Each row comes from the steps of one path. Every step used is in the known rows, and no mark comes twice. Write the path behind each row, first mark first.
Known rows
nakeg > tapiv: .06 .14 -.06 -.09 -.01 .09 .03 .25 .06 .27 .09 -.14 -.40 .06 -.43 .12
 -.19 .03 -.35 -.10
mova > furug: .10 -.12 .19 -.02 .13 -.01 -.11 .03 -.06 .34 .20 .10 -.20 -.23 -.46 .06
 .19 .02 -.25 .14
tapiv > fela > kevo: -.06 -.13 .20 .01 .12 .23 -.02 .15 .01 .18 .17 .15 -.78 -.11 -.08 .04
 .19 .15 -.34 .11
fela > furug: .08 .09 -.12 .07 .13 .09 -.12 .03 .03 .20 -.05 .19 -.44 -.12 -.21 .07
 -.04 .21 -.25 -.06
nakeg > tapiv > fela > mova: .08 -.26 -.14 -.11 -.12 .08 -.09 .13 .09 .35 .11 -.11 -.61 -.13 -.23 .07
 -.10 .17 -.42 -.04
mova > nakeg: .07 .12 .00 -.07 .17 -.05 -.10 .17 .13 .42 .18 -.08 -.24 -.04 -.15 -.13
 .04 .05 -.17 .12
nakeg > tapiv > mova > furug: .15 .07 .32 -.10 .19 .12 .05 .20 -.09 .31 .11 -.36 -.22 .01 -.43 .02
 -.19 -.19 -.26 .12
nakeg > fela > kevo > mova > furug: .10 -.22 .22 .09 .26 -.14 -.03 .07 -.13 .34 .32 .10 -.39 -.26 -.27 -.07
 .35 -.08 -.23 .14
mova > nakeg > fela > kevo > tapiv: .04 .10 .22 .15 .23 -.13 -.01 .17 .07 .29 .19 -.19 -.36 -.05 .02 -.10
 .17 -.01 -.21 .02
kevo > tapiv > mova > nakeg > fela: .04 .10 .49 .08 .36 -.11 -.10 .20 .01 .36 .09 -.63 -.09 .05 -.12 -.19
 .02 -.03 -.26 .10
fela > mova: .03 -.11 -.22 .05 -.09 .08 -.11 -.04 .04 .46 -.06 .07 -.23 -.24 -.17 .08
 -.01 .18 -.45 -.04
fela > kevo > nakeg > tapiv > mova: .00 .28 .12 -.14 .02 .36 .15 .29 -.01 .26 -.15 -.32 -.58 .21 -.05 -.09
 -.46 -.29 -.35 -.13
nakeg > tapiv > mova: .04 .24 .20 -.09 .11 .19 .07 .27 -.03 .28 -.03 -.44 -.33 .16 -.30 .04
 -.34 -.08 -.37 -.05
tapiv > mova > nakeg > fela: .00 .09 .45 .03 .42 -.09 -.16 .27 .06 .37 .24 -.50 -.16 .06 -.07 -.16
 -.03 -.06 -.10 .22
nakeg > fela > kevo > tapiv > mova > furug: .05 -.07 .62 .20 .30 .02 .05 .07 -.20 .23 .10 -.30 -.23 -.13 -.20 .01
 .21 -.14 -.31 .13
fela > mova > nakeg > tapiv: .17 .06 -.35 -.11 -.06 -.09 -.03 .14 .22 .50 .10 -.20 -.25 -.09 -.04
 -.07 -.25 -.01 -.22 -.03
fela > kevo > nakeg > tapiv > mova > furug: .12 .12 .25 -.17 .10 .26 .13 .22 -.08 .28 .02 -.23 -.46 .05 -.18 -.10
 -.31 -.40 -.24 .03
nakeg > fela: -.05 -.09 .24 .11 .17 -.04 -.18 .19 -.01 .27 .24 -.08 -.30 -.07 -.43 .08
 .12 .13 -.28 .01
fela > kevo > nakeg > tapiv: .02 .18 -.12 -.14 -.10 .25 .12 .26 .05 .23 -.02 -.02 -.67 .10 -.17 -.02
 -.32 -.16 -.33 -.21
nakeg > fela > kevo > tapiv: -.04 .02 .25 .22 .12 .03 .01 .12 -.08 .19 .07 -.09 -.42 -.07 -.19 .09
 .20 .07 -.42 -.11
kevo > fela > furug: -.05 -.03 -.33 .01 .30 .15 -.03 -.11 -.07 .22 -.10 .30 -.36 .00 -.24 .05
 -.08 .23 -.15 -.26

Write each row's path
.19 -.01 -.06 .03 .41 -.31 -.20 .11 .08 .34 .20 -.05 -.37 -.17 -.05 -.26
 .09 .12 -.04 .05 : kevo > mova > nakeg > fela > furug
.04 -.06 -.57 -.20 .11 -.03 .06 -.01 .12 .50 .03 -.10 -.16 .02 -.06 -.07
 -.30 .01 -.12 -.21 : kevo > fela > mova > nakeg > tapiv
.11 -.02 .09 -.22 .14 -.05 -.09 .32 .20 .28 .35 -.26 -.61 .04 -.21 -.12
 -.08 .03 -.14 .12 : mova > nakeg > tapiv > fela
.06 -.34 .02 .02 -.10 .08 -.15 -.09 -.02 .39 -.10 -.06 -.45 -.29 -.19
 .02 .18 .30 -.59 -.05 : kevo > tapiv > fela > mova
.01 -.19 .29 .00 .07 .09 -.12 .07 -.06 .24 .02 -.10 -.54 -.10 -.35 .00
 .25 .25 -.51 .00 : kevo > tapiv > fela
-.01 -.37 -.05 -.02 -.04 .10 -.21 -.01 .06 .38 .07 .07 -.52 -.27 -.14
 .03 .13 .29 -.44 .06 : tapiv > fela > mova
-.02 -.26 -.04 .14 .02 -.08 -.19 .04 .05 .41 .11 -.03 -.23 -.24 -.24 .09
 .07 .19 -.35 -.02 : nakeg > fela > mova
.06 -.15 .06 .01 .18 .10 -.21 .08 .04 .13 .08 .18 -.73 -.15 -.21 .02 .09
 .33 -.23 .05 : tapiv > fela > furug
.21 .04 -.06 -.16 .21 -.06 -.13 .25 .22 .18 .24 -.10 -.73 -.01 -.07 -.12
 -.17 .14 .00 .07 : mova > nakeg > tapiv > fela > furug
.13 -.10 .05 -.02 .16 .03 .06 -.02 -.13 .39 .13 .23 -.39 -.27 -.19 -.09
 .29 -.09 -.32 .11 : fela > kevo > mova > furug
.17 .26 -.22 -.15 .13 -.03 .18 .25 .12 .38 .13 -.14 -.52 .03 .06 -.22
 -.11 -.16 -.22 -.02 : fela > kevo > mova > nakeg > tapiv
.06 -.05 .06 .17 .25 -.07 -.21 .12 .03 .15 .13 .07 -.43 -.12 -.29 .08
 .02 .23 -.15 -.03 : nakeg > fela > furug
.07 -.07 -.02 -.15 .06 .14 .11 .22 .00 .24 .16 -.04 -.89 -.04 -.14 -.06
 .03 .02 -.40 -.03 : nakeg > tapiv > fela > kevo > mova
.06 .32 .27 .05 .25 .13 .14 .11 .00 .35 -.12 -.39 -.29 .06 .22 -.20 -.02
 -.13 -.34 .07 : fela > kevo > tapiv > mova > nakeg
.04 .07 -.09 .02 .09 .12 .10 .06 -.07 .37 -.04 .14 -.51 -.12 -.06 -.07
 .15 .03 -.44 -.05 : fela > kevo > mova
.17 -.18 .07 -.07 .16 -.07 -.07 -.02 -.13 .45 .13 .09 -.22 -.29 -.45
 -.10 .28 .00 -.34 .11 : kevo > mova > furug
.14 .22 -.08 -.16 .09 -.07 .01 .29 .18 .35 .21 -.25 -.33 .08 -.23 -.08
 -.21 -.05 -.16 .01 : mova > nakeg > tapiv
.20 .18 -.18 -.22 .14 -.14 .01 .23 .12 .45 .14 -.27 -.34 .02 -.20 -.23
 -.11 -.08 -.25 -.02 : kevo > mova > nakeg > tapiv
.11 .14 .27 .10 .49 -.11 -.18 .19 .09 .26 .14 -.35 -.28 .00 .04 -.20
 -.13 .02 .01 .16 : tapiv > mova > nakeg > fela > furug
-.01 .14 .05 .13 .00 .18 .12 .04 -.06 .24 -.13 .01 -.45 -.07 -.11 .07
 .13 .07 -.52 -.12 : fela > kevo > tapiv
-.03 .23 .30 .12 .13 .29 .18 .07 -.13 .26 -.24 -.28 -.36 .03 .00 .00
 -.01 -.05 -.54 -.06 : fela > kevo > tapiv > mova
.08 -.29 -.07 -.10 .07 -.07 -.22 .03 .19 .49 .21 -.05 -.44 -.25 .04 -.17
 .10 .21 -.23 .19 : tapiv > fela > mova > nakeg
.18 -.24 .12 -.17 .12 .04 .07 .14 -.08 .27 .29 .04 -.76 -.18 -.28 -.07
 .17 -.09 -.27 .12 : nakeg > tapiv > fela > kevo > mova > furug
.12 -.04 -.25 -.02 .03 -.08 -.13 .01 .19 .55 .07 -.04 -.18 -.22 .04 -.12
 -.03 .10 -.25 .07 : fela > mova > nakeg
-.06 -.17 .17 -.12 .03 .26 -.09 .17 .02 .24 .08 .14 -.86 -.06 -.09 -.13
 .07 .04 -.33 .01 : tapiv > fela > kevo > nakeg
.07 -.04 .42 -.02 .26 .13 -.07 .06 -.14 .36 .07 -.18 -.13 -.13 -.35 -.01
 .05 -.08 -.27 .22 : tapiv > mova > furug
